Each row comes from the steps of one walk. Every step used is in the known rows, and no mark comes twice. Write the walk behind each row, first mark first.
Known rows:
batam fudi mepub: [ 24  10 -22   0  -4 -15  19  30  -8 -23  63  -2   6   5  -8   1  -5   0
   1   9  -5 -14   5 -21  -3   2  -1  18  12  -5   4]
dodu mepub batam: [ 13  10   0  24 -13 -18   0   4  -8  48  -3  -9   5  37   2  -5  -3   5
   1   6   1  -7   1  19 -14  -7   3  16   5   2   8]
nifuz vatami mepub sitet serefik gilom: [  0 -14  16   3   5  -3 -35  -2  14 -34  19  12  -2 -24  14   2  -5   1
  11 -15  13  -6 -16   0  26   0   9 -12 -18   3  16]
mepub gilom fudi serefik sitet gafof: [-13 -10 -13  -3  11  20   5  -9 -29   1  -1  -2   0  -2   9  11  20  -7
   2   6 -29  -4  -7   3   3   4   0 -30 -14   3   0]
dodu mepub vatami: [  3   8   5  14   2 -23  -2  13  -3  23  12  -9  -3  26   0  -3   4  10
   2   3   3 -13  -5  31 -15  -4   6   0  -4   1   6]
dodu mepub gafof sitet serefik gilom fudi batam: [-24 -29  19 -24   1  19 -11  -4 -21  -6 -14  -7   2  10  14  18  -4  -9
 -19   1  18   9  19  -2 -21  -5  -6  -4   2   5   3]
nifuz vatami mepub gilom gafof sitet serefik: [ -6 -15 -27   1  -2   3 -39 -11  19 -23 -19   3 -16 -41   1   6   2   4
   1 -18   7   6  -1  46 -14   1   8 -13 -21   1  20]
sitet serefik gilom fudi mepub gafof: [ 14 -11   9   4  -8  37  14   6 -16 -33  21 -11  -3  10   6  18 -16 -10
 -10   4   8  -4   5 -19  14  -3 -10  -9  -2   4  -2]
mepub batam fudi serefik gilom: [ 29  -3   7   6   5   8   0   6 -16 -22 -20  -8  -6  15  -1  -3  -3  -9
  -1   4  -4 -19 -11 -19  33  13   9   5  10   0 -14]
vatami mepub: [ 13  26  -2  19  -5 -18  11   9  20  24  26   6  10 -14  -1  -8 -20   7
  10  -2  -6   9  -8  -1 -14 -11 -10  10   5   1  -2]
vatami mepub batam fudi serefik gilom sitet: [ 66  -2   3  12  -3   6 -23  -6 -31  43 -26  -8  14 -29  -5   1  -5  -7
   7  -8   1  -6   9 -18  15  20   7  18  14   5  -4]
dodu mepub nifuz vatami: [  1   5   2  20 -30  -3  -7   6  -7 -28  13  -6  21  36   1  -4   4  12
   8   3   2   2  10   2 -19  -7  11   1  -5   0   8]
gafof sitet serefik gilom fudi: [-25 -13  17 -17  17   9   6  11  12 -46 -20   1   0 -13  -1   2 -16 -13
 -13  -7   9   8 -10 -33  12   0   1 -24  -1  -4   4]
gafof sitet serefik gilom: [-44 -12  23 -19  -4  -1   4   1  33 -38 -30  10 -14 -13   1  -4 -12   0
  -7  -7   6   9 -23   6  26   3   3 -17  -5  -5  -2]
fudi serefik: [ -3  12   5  -1  -8 -17   7  15  17 -14 -13   4 -12  16 -13  -7   5  10
  -3   4 -18   5 -21 -11  11   2   3  -1   1   0 -10]
gilom fudi: [  9  19  -1   9  20  -8  23  20   2  -5  20  -2  13  15  -7  -4  -9  -6
  -5   4  -4   4   1 -31 -20 -13  -6  -5   7  -2   0]
gafof sitet: [-31   8   5 -15   0 -22  11   8  23   2  -5  10 -11  -8  -7 -11   1   6
  -3  -1   2  14  -6  11 -12  -5   0   1  -3  -7   4]
serefik gilom fudi: [ -4  12  15   7  24  15  24   5   1  -9  15  -3  17   8   9  -2 -21  -9
  -2   1   1  -3   4 -45   3 -11 -14  -5   4  -1  -4]
fudi batam serefik sitet: [-31   8 -10 -14  -2 -18   9  -6   4  17  14  15  -5  20  14  -9  22   2
   0  10 -11   1   2 -11  -6   3   2   7   5   1 -12]
sitet serefik: [-11   8   7   4  -8 -20  13  17  32 -33  -7   6  -7  14 -13  -6  -3   4
  -6   3 -10   8 -33  13   8  -3   6 -13   4  -1  -8]
serefik sitet: [-36  21   5  -1  -5 -13  19  11  11   8  22  11   6   6   9  -9   4   3
   3   1  -7  11  -7   1  -3  -9  -8  -5  -1  -3  -2]
batam fudi mepub gilom gafof: [ 32   4 -44   7   8   7   9  13  -8  -2  33 -12   0 -14  -9   9   5   1
   1   8   0 -25  26  21 -20   3  -9  27  -1   2   9]
nifuz vatami mepub: [  5  16  -6  20  -8 -14 -12  -1   7  -7  46   9   6  -1  12  -6 -13   7
  12  -8  -4   6  -9  -7  -8 -12   1  -1  -2  -3   7]
gafof sitet serefik gilom fudi batam: [-31 -23  10 -28  14  11   7  -4  -9 -39 -29   6   4  -2  12   6  -6 -15
 -19  -1   3   9  -1 -30 -13   2   6 -12   8   1   0]
serefik sitet gafof: [-54   8   6  -5  -9  -6  21 -11  12  28  33  12   7  10   7  -2   8   7
  12   7 -15  11 -16  33  11 -14 -15 -12  -2  -5  -7]
vatami mepub gafof sitet serefik gilom: [-15  -7  25  -7 -14  14  -8  -7  23  -7 -15   5 -16 -39   5   3 -21   0
   0 -11  18  19 -11  31  14  -5 -11  -9 -10   2  -6]
nifuz vatami mepub gafof sitet serefik gilom fudi: [ -3 -19  15  -5   6  29 -30  -7 -10 -47  15   1  -6 -26  16  12 -18 -11
  -4 -18  23  15   2 -14   7  -8  -1 -29 -12  -2   9]

Write each row's walk:
[ 36   4 -16  11  13   1  18  17 -40  -9  31 -12  -1  12   2   5   4  -5
  -5   6   0 -19  13 -17 -25   1   9  -2  -1   1  15]
gilom fudi mepub vatami
[-42 -10  -3 -31  11   3  -2 -27  31  28 -28   7 -17  -3   2  -3  10   6
  -4   3  15   0  23   0   2   2 -15  23   1   1  -9]
fudi batam serefik gilom gafof sitet
[-26   2  13 -11 -12 -14  -7   8  10  34   9  -3 -13   6  -6   1   2  12
  -4   1  16  16  12  39 -20 -14 -13   9  -9  -3   6]
dodu mepub gafof sitet
[  1   8 -25   4   9   0  -7  -9  20  42 -20   1  -7 -53  -3  -1  -5   7
   5  -9   9   7  21  45 -35  -6 -15  15 -14   4  14]
vatami mepub gilom gafof sitet
[-36  -1  -4 -20  -3 -16  -1  12  49 -15 -34   4 -15 -12 -28  -2   5   8
  -9  -5  10  19  -8  35  -2  -7  -7  -4  -1  -3   1]
gilom gafof sitet serefik
[ 29  11 -11  33 -12  -7 -18 -14 -17  14  18   3   2  11  16  -7  -6   1
  10  -7   1   0  -7   9 -10  -9  13   3   0   0   9]
nifuz vatami mepub batam
[ 34  26   0  27 -24  -1  23   9   7  -2  -6  -1  25 -15  -9 -12 -15   5
  13   2  -1  14   5   7 -30  -7  -3  11   4   7  -8]
vatami mepub nifuz
[ 14   7 -17  -4  24 -14  12   2  -6   1  12   2   2  29  -2  -4   9  -7
  -8  13  -8  -6   9 -45 -23   0   7   6  12   3 -10]
gilom fudi batam serefik
[  2   5   2  -9  12   9   1  15  24 -25  -2  -7   3  -2 -19   4  -5   4
   0   1   2 -10   4 -19  33   2 -20  11   8  -1 -16]
batam fudi serefik gilom gafof
[  7   9   8   6  31   9  12   2  16  -9  17  -3   1  12   0  -5 -14  -8
   1   4   2 -14   2 -60  26   1  -8  -6   0  -2 -11]
batam serefik gilom fudi
[-40  -6  11 -25   0  11  -4  -4  32   3 -45   2 -15 -16 -13   0   1  11
  -4  -6   7  10   8  -3  23   1 -19   6  -7  -1  -3]
fudi serefik gilom gafof sitet
[-16   3   8  -3  -6 -14   8 -24  11  69   1   8   6   2 -16   1  13  12
   8   6 -11  14  -6  47  -5  -7  -7   4   5  -3  -5]
gilom sitet gafof
[  1  11   3  16 -22   2   9  -1  -3 -51  -1   2  10  26  -1 -11   9   6
   7   2   0   8   0   7 -18  -7  15  -7  -5  -2  -3]
mepub nifuz vatami
[  7 -12  13   8  -1  10  -7 -55   0  86 -31  -1 -11  11  -4  -1  13   3
  12   7   1 -10  -2  35  36   9   1   7   0   0 -13]
mepub batam serefik gilom sitet gafof
[ 59 -13  -1  12  -4  11 -47 -16 -42  14  -7  -5  10 -17   7   4   3  -6
  10 -14   2  -9   9 -24  21  19  18   7   7   1   5]
nifuz vatami mepub batam fudi serefik gilom sitet
[ 40 -25   0   9  -8  18 -45 -39 -42  31   5  -4  10 -15   5  12   6  -2
  17  -9  -5 -10  -1   7  33  14  12   0   5  -1   0]
nifuz vatami mepub batam fudi serefik gilom sitet gafof
[ 16   5 -11  -1  -4 -10  -3  23 -28 -14  -4  -3  -1  12  -3  -5  19  -9
  -1   3  -9  -6  -8 -10  12  12  13  -4   9  -1  -7]
mepub batam fudi serefik sitet
[ 44  11 -21   9 -25   1  30  29 -20 -46  32  -9  21   3 -17  -2  -1  -1
   4  14  -1 -10  17 -14 -22   6   8  19  11   1  -4]
batam fudi mepub nifuz
[-10 -11  11  -6  14  14  17  -2  -9 -38 -11   1  15  20  15   6 -10 -14
 -14   4  -5   1  -8 -36  -6  -2   2  -9  13   5 -10]
sitet serefik gilom fudi batam
[-48   3  11 -18   8   8   8 -10  38  20 -21   4  -5 -17  -4  -3  -9   7
   0  -6  18   9  16  13   4 -12 -26  12  -5  -3   0]
serefik gilom gafof sitet
[ 16 -12  -3   9  -9 -13 -22  -2   1  40 -32  -7   2  -5  -7   7  12   5
  -5  -2  -9  -3  -2  43 -14  13  13  -2  -7   5  13]
dodu mepub gilom sitet serefik
[ -9 -19 -32 -12 -13   7  -4   0  13 -11 -29  -5 -24 -27  -9  11  11   5
  -9  -1   2  -4  10  46 -14   9   3   4 -15   3  19]
fudi mepub gilom gafof sitet serefik
[ 23   8  -9  23  -6 -24 -12   0   7  47  -1 -10 -10  40  -6  -9   4   6
   4   9   2 -17   0   5  10   5   9  15   1   1   1]
dodu mepub batam serefik
[ 26   7 -16  20 -24  -4  17  -2 -23  26   7  -5  -7  25   6  -3   2   2
  -1   9  -5 -10   3   9 -12   1   7  21   6   2  10]
fudi mepub batam
[ 18  -4  15 -14   7   0  -9   7  -4   4 -12  -1   8 -13 -15   1   5   0
   0  -3  -5  -3   2 -28  26  17   1   7  10  -2 -10]
batam fudi serefik gilom sitet
[ 50   9 -21  27   2 -12 -22   4 -27 -14  45  -2  10   3   8  -5  -8  -8
  11  -6   4 -12  -3  -3  -8  -3  16   6  10  -4   6]
nifuz vatami mepub batam fudi
[ -7   7 -10  -6   4 -24  10  -9  15  10   4  10 -13  28   0 -10  14   5
  -3  14 -11  -4  -5  -6  -9   3   7  15   8   2 -16]
fudi batam serefik
[ 22  11 -15  16  28   6  18   6 -13  -5   0  -6   4   1   5  -1  -2 -11
  -5   4  -9 -10   3  -7 -29  -4   3  -8  -7   2   5]
mepub gilom fudi
[-30  11   5  -8 -14 -11   7  17   6  -9  -2   9  -3   9   1  -6  13   6
   0   1 -19  12 -13 -15  13   3  -1 -10  -2   0  -6]
fudi serefik sitet
[ -2  -6  -9  -4  -8  -3  -2   0 -28   3   8  -2  -1  14  -5   4  22  -4
   7   9 -18  -7 -18  22  25   7   8 -11   7  -3 -12]
mepub batam fudi serefik sitet gafof
[-24 -24  19 -28   9  25   4 -11 -16 -30 -30   2  -9   0  12  11   0 -14
 -21   0  15  14   7   0 -18  -6  -1 -11   1   4  -9]
mepub gafof sitet serefik gilom fudi batam
[-10   8  25   0   0   2   8 -18  10  48 -16   6  10  -7   2  -5  -4   5
   3  -3   3   8   6   1   7  -1 -10  10   3  -1  -4]
serefik gilom sitet
[ 19  -3 -24  13  10  19 -30   3 -44 -27  22   0   9 -20  28   8   8 -10
   5 -13 -19  -4   7 -43 -11   7  12 -27 -17   4  19]
nifuz vatami mepub gilom fudi serefik sitet
[-19  -8   2 -30  13   5  -8  14  24 -24 -18  -3  -7 -23 -21   3   0   2
  -3  -5  11   0  11 -15  26   6 -16   9   3  -5  -6]
batam fudi serefik gilom gafof sitet
[  2 -29   1 -14   9  19   2   7 -28 -46  -9  -9 -13 -15   8  11  -3 -13
 -12  -6  13 -15   2 -18   5  14  17 -23  -8  -1  20]
gafof sitet serefik gilom fudi mepub vatami
[-27  -5  26  -4  -2   9   9 -40  11  67  -4   7  11  -5   0   3   0   9
  11   2  -5   7  -4  32  18  -6 -16   4   1  -3  -9]
serefik gilom sitet gafof
